What can hang from each mark
siram: mibis
taberiv: mibis
mozik: luto
mibis: siram taberiv
zuki: luto nereril
kolup: nereril
nereril: kolup zuki
luto: mozik taberiv zuki

Known rows, with every way that one mark hangs from another
(luto mozik (taberiv (mibis siram)) (zuki nereril)): [-0.07  0.15 -0.17 -0.06 -0.36 -0.04 -0.11 -0.80 -0.26  0.02  0.09 -0.05
  0.26 -0.24 -0.04  0.53  0.11  0.08  0.10]
(kolup (nereril (zuki (luto mozik taberiv)))): [-0.47  0.29  0.04 -0.02  0.16 -0.48 -0.61 -0.57  0.22  0.03 -0.05  0.25
  0.18  0.19 -0.14  0.08  0.51  0.45  0.06]
(nereril kolup (zuki (luto mozik (taberiv mibis)))): [-0.33  0.16  0.16  0.13 -0.19 -0.31 -0.39 -0.54  0.19  0.13 -0.06  0.26
  0.38  0.14 -0.26  0.17  0.14  0.22  0.10]
(luto mozik taberiv (zuki (nereril kolup))): [-0.10  0.10 -0.09  0.05 -0.17 -0.05 -0.50 -0.55 -0.09  0.05  0.13 -0.12
  0.20 -0.23 -0.33  0.45  0.13  0.43 -0.21]
(mibis taberiv): [ 0.11  0.03 -0.05 -0.12  0.05  0.10 -0.04 -0.04  0.03  0.05  0.02 -0.03
  0.19 -0.02 -0.03  0.18 -0.12 -0.03  0.05]
(luto mozik (zuki (nereril kolup))): [-0.01 -0.12  0.02  0.09 -0.24 -0.03 -0.51 -0.26 -0.20 -0.05  0.05 -0.11
  0.13 -0.20 -0.47  0.35  0.02  0.47 -0.12]
(zuki (luto mozik (taberiv (mibis siram))) (nereril kolup)): [-0.17  0.26 -0.06  0.30 -0.57 -0.16 -0.20 -0.73  0.02 -0.21  0.10  0.24
  0.41  0.08 -0.31  0.45  0.07  0.21  0.03]
(zuki luto): [-0.08  0.27  0.04 -0.08 -0.07 -0.07  0.01 -0.09  0.11  0.13 -0.01  0.09
 -0.02  0.24 -0.08 -0.08  0.10  0.05  0.16]
(zuki (luto mozik (taberiv mibis)) (nereril kolup)): [-0.15  0.11  0.06  0.09 -0.35 -0.11 -0.45 -0.55  0.06 -0.11 -0.01  0.16
  0.20  0.16 -0.27  0.27 -0.01  0.10 -0.01]
(taberiv (mibis siram)): [ 0.06  0.03 -0.04  0.14 -0.34 -0.05  0.39 -0.23 -0.13 -0.18 -0.02  0.10
  0.23 -0.09  0.10  0.16 -0.13 -0.15  0.17]
(mozik luto): [-0.10  0.14 -0.03 -0.03  0.08  0.05 -0.23  0.03 -0.16  0.10  0.17  0.05
  0.07 -0.11  0.04  0.34  0.13  0.08  0.07]
(taberiv mibis): [ 0.05 -0.13  0.09 -0.07 -0.16  0.02  0.12 -0.03 -0.08 -0.08 -0.11 -0.01
  0.05  0.00  0.09  0.03 -0.17 -0.26  0.09]
(luto mozik (taberiv (mibis siram)) zuki): [-0.03  0.39 -0.21 -0.18 -0.15 -0.12 -0.05 -0.73 -0.21  0.20  0.07 -0.01
  0.33 -0.27  0.03  0.55  0.23  0.04  0.20]
(nereril kolup (zuki (luto mozik))): [-0.30  0.00  0.14  0.28 -0.12 -0.36 -0.46 -0.21  0.23  0.07  0.02  0.28
  0.31  0.15 -0.51  0.02  0.13  0.56  0.11]
(nereril kolup (zuki (luto (taberiv mibis)))): [-0.33  0.14  0.22  0.19 -0.31 -0.23  0.11 -0.50  0.21 -0.01 -0.09  0.13
  0.43  0.22 -0.12  0.03  0.06  0.09  0.00]
(luto mozik (taberiv mibis) (zuki (nereril kolup))): [-0.07 -0.02  0.04 -0.02 -0.32 -0.03 -0.40 -0.58 -0.22 -0.01  0.01 -0.12
  0.25 -0.24 -0.24  0.47  0.01  0.11 -0.10]
(kolup nereril): [-0.06  0.06  0.05 -0.03  0.09 -0.12 -0.16 -0.02 -0.04 -0.29 -0.05  0.01
  0.01  0.01  0.07  0.03  0.14  0.14 -0.08]
(mibis siram taberiv): [ 0.12  0.21 -0.17  0.07 -0.15  0.02  0.19 -0.25  0.00 -0.09  0.12  0.04
  0.38 -0.06 -0.03  0.33 -0.06  0.17  0.11]
(siram mibis): [-0.12  0.16 -0.11  0.05 -0.17 -0.02  0.14  0.03  0.02  0.09 -0.02 -0.01
 -0.12 -0.12 -0.03  0.23 -0.01  0.07  0.15]
(nereril kolup (zuki luto)): [-0.30  0.05  0.18  0.32 -0.24 -0.24  0.05 -0.15  0.25 -0.05 -0.04  0.15
  0.29  0.23 -0.35 -0.10  0.07  0.46 -0.01]

Rows
[-0.35  0.12  0.16 -0.06 -0.17 -0.20  0.11 -0.54  0.21  0.11 -0.13  0.11
  0.23  0.23  0.07 -0.07  0.12 -0.08  0.14]	(nereril (zuki (luto (taberiv mibis))))
[-0.43  0.24  0.07 -0.02 -0.03 -0.23  0.01 -0.53  0.29  0.22 -0.04  0.15
  0.20  0.29 -0.03 -0.08  0.29  0.19  0.03]	(nereril (zuki (luto taberiv)))
[-0.38  0.06  0.19  0.08 -0.05 -0.34 -0.12 -0.21  0.17 -0.18 -0.14  0.14
  0.16  0.24 -0.13 -0.17  0.27  0.36  0.10]	(kolup (nereril (zuki luto)))
[-0.01  0.27 -0.07 -0.35  0.04 -0.07 -0.34 -0.52 -0.23  0.33 -0.04 -0.08
  0.13 -0.24  0.07  0.40  0.13 -0.12  0.15]	(luto mozik (taberiv mibis) zuki)
[-0.03  0.22  0.03 -0.34 -0.06  0.00  0.13 -0.47 -0.16  0.21 -0.10 -0.21
  0.13 -0.12  0.18  0.25  0.11 -0.22  0.08]	(luto (taberiv mibis) zuki)
[-0.12  0.03  0.09  0.29 -0.41 -0.01 -0.07 -0.16  0.10 -0.24  0.04  0.05
  0.11  0.25 -0.36  0.00 -0.04  0.24 -0.11]	(zuki luto (nereril kolup))
[-0.37  0.06  0.11  0.01  0.10 -0.44 -0.61 -0.29  0.16 -0.06 -0.07  0.27
  0.16  0.19 -0.29 -0.02  0.34  0.52  0.14]	(kolup (nereril (zuki (luto mozik))))
[-0.16  0.09  0.00 -0.13 -0.23 -0.10 -0.45 -0.61  0.02  0.10 -0.01  0.10
  0.00  0.17 -0.09  0.20  0.07 -0.16  0.10]	(zuki (luto mozik (taberiv mibis)) nereril)
[-0.19  0.25 -0.16 -0.02 -0.42  0.09  0.20 -0.75 -0.40  0.01  0.20 -0.13
  0.27 -0.30  0.11  0.73  0.14  0.05 -0.01]	(mozik (luto (taberiv (mibis siram)) (zuki nereril)))
[-0.22  0.26 -0.03  0.15 -0.23 -0.11 -0.56 -0.54  0.16 -0.03  0.12  0.18
  0.15  0.16 -0.37  0.25  0.16  0.32 -0.14]	(zuki (luto mozik taberiv) (nereril kolup))
[-0.16  0.29 -0.12  0.21 -0.52  0.07  0.18 -0.74 -0.39 -0.16  0.22 -0.09
  0.50 -0.31 -0.07  0.83  0.10  0.25 -0.09]	(mozik (luto (taberiv (mibis siram)) (zuki (nereril kolup))))
[-0.35  0.33  0.00  0.32 -0.39 -0.38 -0.09 -0.76  0.17 -0.02  0.03  0.37
  0.62  0.08 -0.27  0.34  0.19  0.40  0.14]	(nereril kolup (zuki (luto mozik (taberiv (mibis siram)))))
[-0.16  0.06 -0.06 -0.16 -0.14  0.09  0.03 -0.55 -0.13  0.06  0.06 -0.27
  0.02 -0.11 -0.03  0.23  0.16  0.09 -0.19]	(luto taberiv (zuki nereril))
[-0.22  0.26  0.04  0.23 -0.34 -0.06 -0.06 -0.47  0.16 -0.14  0.06  0.05
  0.15  0.23 -0.24  0.12  0.11  0.19 -0.21]	(zuki (luto taberiv) (nereril kolup))
[-0.12  0.03  0.01  0.16 -0.28  0.10 -0.20 -0.15 -0.34 -0.08  0.19 -0.19
  0.19 -0.26 -0.27  0.49  0.06  0.42 -0.17]	(mozik (luto (zuki (nereril kolup))))
[-0.16  0.05 -0.13 -0.19 -0.03 -0.04 -0.48 -0.61 -0.14  0.20  0.09 -0.15
  0.02 -0.22 -0.17  0.35  0.22  0.15 -0.09]	(luto mozik taberiv (zuki nereril))
[-0.47  0.30  0.11 -0.02  0.03 -0.34 -0.11 -0.56  0.23 -0.09 -0.10  0.13
  0.19  0.24  0.01 -0.08  0.41  0.32 -0.03]	(kolup (nereril (zuki (luto taberiv))))
